Each row comes from the steps of one path. Every step used is in the known rows, and no mark comes twice. Write the path behind each row, first mark first.
Known rows:
E-U: [-2.76  0.34  0.66 -3.52 -2.08 -1.89 -1.03  0.22 -0.79  2.04 -2.53  0.12
 -0.32  3.16 -0.37 -2.27 -3.52 -2.34 -0.23  0.00]
Z-P-Y-E-U: [-2.26  2.60  2.88 -4.23 -2.59 -3.75 -2.30  2.50  0.65  4.24 -4.84 -1.30
  0.45  6.42 -1.24 -2.09 -3.08 -3.20  0.30 -0.19]
P-Y: [-0.12  0.21  3.06 -3.12 -0.49 -0.37 -1.78  1.80  0.10  4.40 -1.17 -0.14
 -0.82  2.64  0.92 -1.62 -0.39  0.00  0.57  1.91]
Y-P: [ 0.49 -0.94 -0.37  0.13  1.47  0.93 -0.12 -0.15 -0.86  1.39 -0.24  0.92
 -1.09  2.59  0.93 -2.42 -2.21  2.01 -0.67 -0.12]
P-Y-E-U: [-1.38  2.97  2.69 -5.09 -1.20 -2.88 -2.20  2.65  0.12  4.32 -4.97 -0.87
  0.33  4.40 -0.78 -2.04 -4.56 -3.29 -0.53 -1.25]
P-Y-E: [ 1.59  3.34  3.20 -3.72  0.08 -1.56 -2.11  3.15  0.55  4.36 -3.45 -1.05
 -0.95  2.22 -0.20 -1.11 -1.73 -0.37 -0.09 -0.95]
M-Y-P: [ 1.57 -2.36 -1.22 -0.17  2.37  3.11 -0.39 -0.97 -1.57  0.75 -0.17  0.89
 -1.32  2.03  1.33 -1.63 -1.07  2.05 -1.18 -2.81]
P-Y-M-Z-E: [-0.62  4.14  4.13 -2.39 -4.70  2.93 -3.36  1.95  0.84 -0.21 -1.07 -1.12
 -4.36 -1.60  0.72 -3.82  2.43 -4.53 -0.61  1.59]
Y-E-U: [-1.47  2.93  1.14 -4.01 -1.53 -2.61 -1.47  1.60 -0.29  2.53 -4.55 -0.52
 -0.26  3.17 -1.12 -1.93 -4.37 -2.76 -0.80 -2.00]
Y-P-Z: [-1.26 -2.57 -1.11 -0.74  3.17  1.72 -1.03  1.87  2.79  1.99  0.91  1.15
 -0.58  4.38  0.41 -1.43 -1.20  2.34 -0.76  1.19]
P-Y-M-Z: [ 0.04  3.47  2.88 -0.88 -5.78 -0.18 -2.23  1.53  0.97  1.57  0.34 -1.71
 -2.35 -2.35  0.77 -3.25  1.18 -5.00 -0.31  1.71]
M-Z-P: [-2.33  1.69  1.38  0.68 -6.45 -2.00 -0.95  0.05 -0.40  0.86  0.13 -2.99
 -2.46  3.15 -0.16 -2.80  3.45 -0.45  2.87  2.84]
M-Y-E-Z-P-U: [-1.83  0.10 -0.73 -2.30 -0.25 -3.00 -1.72  0.89  0.73  2.31 -2.35  0.69
 -2.71  5.09  0.24 -0.47  0.61  1.03 -1.09  0.95]
M-Z-E-W: [-0.66  2.41  2.36 -1.33 -2.91  5.19 -2.07 -0.91  0.27  0.00 -0.94 -1.85
 -2.08 -1.52  1.09 -2.82  0.43 -2.00  3.98  1.60]
M-Z-P-Y: [-1.92  1.43  3.76 -1.36 -4.86 -2.05 -2.13  1.76  0.09  3.75 -0.66 -2.74
 -1.44  4.45  0.48 -2.69  2.52 -1.01  2.74  3.74]
M-Y-P-Z: [-0.39 -3.70 -1.74 -0.96  4.00  3.40 -1.02  1.16  2.20  1.50  0.99  1.20
 -0.77  3.86  0.72 -0.82 -0.20  2.43 -1.04 -0.91]
P-U: [-1.56  1.49 -0.06 -2.90  2.09 -2.56 -0.82  1.25  0.47  2.69 -1.67  0.60
 -3.74  2.61  1.38 -1.61 -1.96  2.11 -2.00  2.63]
Z-M-Y-E-U: [-0.55  1.89  1.02 -4.33 -0.99 -1.35 -1.51  0.92 -0.53  1.80 -4.61 -0.61
 -1.36  2.55 -1.06 -0.70 -2.84 -2.60 -0.78 -5.16]
E-Z-P-U: [-3.55 -0.60 -0.47 -1.78 -1.17 -3.81 -1.31  0.66  0.80  2.50 -1.15  1.17
 -2.55  5.64  0.42 -1.29  0.50  1.24 -0.33  4.09]
P-Z-M: [-1.75 -1.18  0.89 -2.25 -0.05 -0.37 -1.02  1.70  2.63  2.12  0.03  0.50
 -2.86  2.06 -0.48  0.26  1.83  1.55  0.58 -0.24]
P-Y-M: [ 0.88  0.65  2.71 -1.72 -2.92 -0.16 -2.28  1.69  2.69  2.93 -0.25  1.10
 -0.65 -0.85  0.35 -2.27  0.81 -3.63 -2.14  1.67]

Which path is each row?
[ 1.74  1.13  0.60 -3.01  1.31  0.74 -1.53  1.97  1.39  1.65 -2.50 -0.66
 -2.66  0.84 -0.71  0.90  0.97  0.72 -0.79 -5.17] | P-Z-M-Y-E
[-0.91 -1.54  0.41 -2.42  3.05  5.76 -2.47  1.73  1.91 -0.27 -0.47  1.04
 -3.11  3.36  0.70 -1.85  1.44  1.11 -1.28 -0.58] | M-Y-P-Z-E
[ 0.09  3.26  1.25  0.09 -6.15 -0.02 -1.59  0.39  0.60 -0.28  0.65 -1.33
 -2.94 -3.49  0.44 -3.21  1.23 -4.38 -0.60  0.85] | Y-M-Z
[-1.53 -2.15  0.31 -1.08  1.48  0.36 -0.73  1.48  2.45  1.89  0.25  0.88
 -2.55  3.29 -0.15 -0.25  0.61  2.30  0.02 -0.70] | Y-P-Z-M
[ 1.55  2.02  2.69 -2.41  0.04  1.59 -1.90  0.93  1.65  4.27 -2.69 -1.33
  0.97  0.77  0.29 -0.94 -2.26 -0.99  3.26  0.18] | P-Y-E-W
[ 1.22 -1.78  0.47 -2.21 -0.50  1.82 -0.68 -0.94 -1.16  0.75 -0.70  0.09
 -3.43 -0.35  0.59  0.31  2.46  1.26 -0.08 -4.21] | Z-M-Y
[ 2.87  1.97  0.36 -2.76  0.58  0.81 -1.34  1.00 -0.55  1.51 -2.97 -0.81
 -2.01 -0.13 -0.13 -0.32 -0.24  0.30 -1.02 -4.67] | M-Y-E
[-3.24  3.68  3.70 -4.24 -5.04  0.74 -3.26  1.79  0.56  0.79 -2.99 -0.93
 -2.32  1.52 -0.06 -4.16 -1.13 -6.88 -0.94  0.90] | P-Y-M-Z-E-U
[-0.29  0.11  2.91 -0.67 -4.71 -1.43 -2.38  1.69  3.19  2.94 -0.13  0.26
 -0.34  1.74 -0.20 -2.44  2.88 -3.66 -1.01  3.04] | Z-P-Y-M
[ 1.52 -0.04  0.58 -1.97  1.11  3.55 -1.57  0.20  2.73  2.29 -1.85 -0.89
 -0.26 -0.06 -0.24  0.84 -0.10 -0.01  2.70 -3.16] | P-Z-M-Y-E-W
[-0.43  1.76  0.45 -4.26 -0.77 -0.86 -1.69  0.84 -0.74  1.95 -4.53 -0.50
 -0.51  2.57 -0.67 -1.27 -3.38 -2.74 -1.21 -4.28] | M-Y-E-U
[ 0.16 -2.81 -0.10 -2.51  0.90  2.28 -1.18  0.34  1.08  1.16  0.10  0.43
 -3.02  0.96  0.21  0.90  2.78  1.55 -0.16 -3.43] | P-Z-M-Y
[-1.04 -2.03  0.65 -1.99 -3.06 -0.77 -0.73 -0.38 -0.61  1.20 -0.52  1.94
 -2.17  0.20 -0.38  0.28  1.08 -0.32  1.15 -1.35] | E-Z-M
[-0.26  0.44  1.89 -1.77 -0.91  5.15 -1.82 -1.06  0.89  0.80 -1.42 -0.25
 -1.12 -0.46  0.91 -1.97  0.11 -0.44  3.14  1.41] | Z-E-W
[-3.19  1.38  1.95 -4.43 -2.09  0.83 -2.14  0.82 -0.54  0.78 -3.45  0.27
 -1.95  3.34 -0.27 -3.03 -2.16 -3.01 -0.75  0.08] | Z-E-U
[-0.01  0.16  1.14 -2.43 -2.67 -1.59 -1.06  0.61 -0.33  1.54 -2.11  1.42
 -2.18  0.07 -0.90  0.59  0.26 -0.68  0.86 -3.12] | Y-E-Z-M
[-0.13  2.75  3.78 -1.50 -3.90  5.05 -2.98  0.01  1.96  0.83 -0.81 -1.50
 -1.51 -2.18  1.19 -3.10  0.92 -4.36  2.92  2.33] | P-Y-M-Z-E-W
[-2.93  3.08  0.67 -0.47 -3.54 -3.94 -1.56  1.36  2.00  1.62 -0.62 -1.36
 -4.26  3.03  0.63 -2.92  1.69 -1.14 -1.22  4.48] | Y-M-Z-P-U
[ 2.31  0.82  0.95 -1.76  0.06  3.03 -1.20 -0.87  0.83  1.98 -2.52 -1.11
 -0.50 -1.09 -0.01  0.40 -0.51 -0.17  2.89 -3.71] | Z-M-Y-E-W
[-1.95 -2.00  2.83 -2.03 -3.78 -1.72 -2.18  1.22  0.57  4.08 -0.74  0.34
  0.42  5.48 -0.02 -1.41  1.95 -0.81  2.23  3.41] | E-Z-P-Y
[-0.44 -0.45 -0.94 -1.96  4.55 -0.29 -0.53  0.30 -0.19  1.93 -1.45  1.16
 -4.30  3.56  1.84 -1.09 -1.82  3.22 -2.66 -1.02] | Z-M-Y-P-U
[-1.96  0.07  1.60 -3.29  0.70  3.80 -2.60  2.45  2.49  0.35 -0.78  0.59
 -3.33  2.58  0.17 -1.76  1.91  0.49 -0.48  1.64] | P-Z-E
[-1.68  2.06  1.62  1.44 -8.02 -1.93 -1.48  0.21  1.35  0.14  0.57 -2.16
 -2.22  1.13 -0.47 -3.21  4.22 -3.11  1.14  2.85] | Y-M-Z-P
